Known rows, with every step that occurs:
Q K P C R: 49 16 -37 -33 -50 -17 13 69 41 15 48 -69 90 -26 -7 -56 -43 18 -41 53
R C: 37 7 39 -17 -20 -17 44 58 -31 42 36 -60 -1 -21 47 -24 64 25 20 37
P C R K: 39 -34 -38 -29 -19 -19 33 68 12 18 50 -27 17 -61 -6 -39 30 43 8 36
C R: 37 -8 -24 -32 -47 -22 24 49 -22 44 12 -60 10 -59 26 -67 45 24 34 28
P C K R: 29 -17 12 -43 -14 -56 45 38 8 42 81 -28 64 2 35 -22 -11 16 -8 13
J K R C: 4 -9 43 -15 -34 -17 50 50 -19 50 59 -44 8 -15 54 2 36 41 18 38
P K J: 62 57 13 -25 -58 -75 18 56 1 35 -13 -64 10 -34 6 20 81 4 35 26
P C: 24 -25 -25 -66 -18 -30 68 43 28 20 42 -50 34 -5 26 -27 -1 29 -2 38
Q P C: 20 -47 -39 -79 -15 -34 69 57 28 22 74 -58 57 -15 35 -28 -16 5 10 44
P C R K J: 41 -3 -29 -10 -24 -28 17 71 18 16 38 -49 -22 -67 -30 -7 56 25 36 42
R C P: 53 6 57 -35 0 -42 32 46 -44 70 30 -57 -1 -38 31 -21 59 19 -17 59
J K C R: 20 -56 -16 -70 -49 -30 17 44 7 22 17 -50 3 -37 21 -44 27 14 -11 40
J K R: 10 -30 18 -40 -33 -34 57 31 4 41 30 -39 15 -7 43 -4 23 49 9 26
C P: 60 -13 31 -59 -4 -61 38 27 -17 63 1 -51 7 -31 21 -31 47 27 -27 47
Q P K J: 58 37 1 -38 -58 -79 20 69 3 37 20 -71 34 -43 15 16 66 -18 48 33
Q K R C P: 33 72 72 1 -27 -86 -4 54 -28 91 60 -52 23 -37 13 27 36 41 -35 51
K R: 41 -8 15 -20 -29 -61 45 46 -9 71 28 -55 0 -3 38 -6 46 47 14 17
Q P: 41 -33 -1 -54 -17 -39 55 54 -6 34 39 -62 31 -21 44 -34 34 9 26 32
P K C R: 66 5 -27 -58 -79 -88 -12 72 -3 61 10 -53 30 -44 10 -26 56 0 -9 25
J K P C R: 39 -70 -49 -65 -36 26 55 49 33 3 39 -60 76 -21 20 -77 -40 14 -24 61
Q K R C: 17 75 52 17 -46 -60 9 68 -14 62 67 -54 22 -21 28 25 36 48 3 28
J K P: 66 -59 27 -50 -13 10 64 37 14 4 -2 -56 43 16 41 -47 13 26 -34 48
J K C: 29 -59 21 -80 -22 -42 45 35 23 10 9 -43 -1 12 32 -8 34 25 -32 39

Rows:
52 50 32 -2 -63 -74 20 78 -29 89 55 -47 34 -23 42 19 66 28 20 22 -> P K R C
69 -48 -53 -47 -33 -2 42 66 23 34 37 -74 59 -16 15 -79 -18 11 -21 52 -> K P C R
12 -44 -75 -70 -43 -22 44 67 13 35 80 -62 62 -59 25 -62 -21 -3 32 46 -> Q P C R
20 -13 63 -31 -14 -43 37 36 -34 83 53 -42 8 -32 40 4 34 35 -20 59 -> J K R C P
60 -19 -1 -7 -21 -23 18 64 -23 31 15 -31 -11 -70 3 -44 80 45 23 23 -> C R K
73 75 59 -21 -40 -84 -2 60 -35 77 12 -67 2 -56 1 29 94 -12 6 58 -> R C P K J
52 -1 48 -19 -15 -59 30 34 -23 54 42 -32 35 -8 45 -26 38 18 8 1 -> C K R
58 7 -10 -60 -52 -66 37 66 -5 41 34 -49 72 -36 40 -14 40 -1 21 27 -> Q P K
68 45 51 -40 -37 -74 13 58 -43 81 24 -45 42 -52 26 -5 68 8 -24 53 -> R C P K
112 -44 12 3 -8 -8 18 76 -11 32 4 -49 11 -35 2 -60 67 36 -15 35 -> C R K P
55 24 49 -66 -18 -111 -13 38 15 53 13 -51 14 -13 -10 16 31 23 -86 52 -> Q K C P
70 9 47 3 0 -45 28 56 0 14 -5 -47 -53 -30 -12 25 110 36 29 29 -> R K J
51 43 81 7 -10 -24 12 49 -39 19 36 -60 -4 -33 28 -13 81 -21 40 27 -> R C K J
26 -37 -3 -58 -13 -58 47 49 12 44 113 -35 87 -8 44 -24 -27 -7 6 20 -> Q P C K R
97 -50 61 -53 24 -98 8 48 -5 59 5 -25 -37 -12 -11 16 90 36 -76 47 -> R K C P
109 -31 59 -30 7 -17 33 38 -13 16 9 -51 66 14 43 -69 30 -5 -35 22 -> C K P
39 24 28 -48 -35 -86 2 51 28 21 20 -53 14 4 5 14 32 29 -50 30 -> Q K C
61 12 10 14 -25 -33 1 67 -16 27 1 -54 -49 -76 -22 -13 104 28 50 29 -> C R K J
29 -42 -5 -78 -3 -32 54 45 13 5 89 -36 95 -20 42 -50 -25 -21 2 30 -> Q P C K
62 -16 -42 -71 -78 -92 -10 85 -2 62 44 -60 54 -54 20 -28 41 -21 5 32 -> Q P K C R
50 10 60 -16 -12 -71 23 51 -45 110 52 -57 -8 -25 36 3 57 32 -15 50 -> K R C P
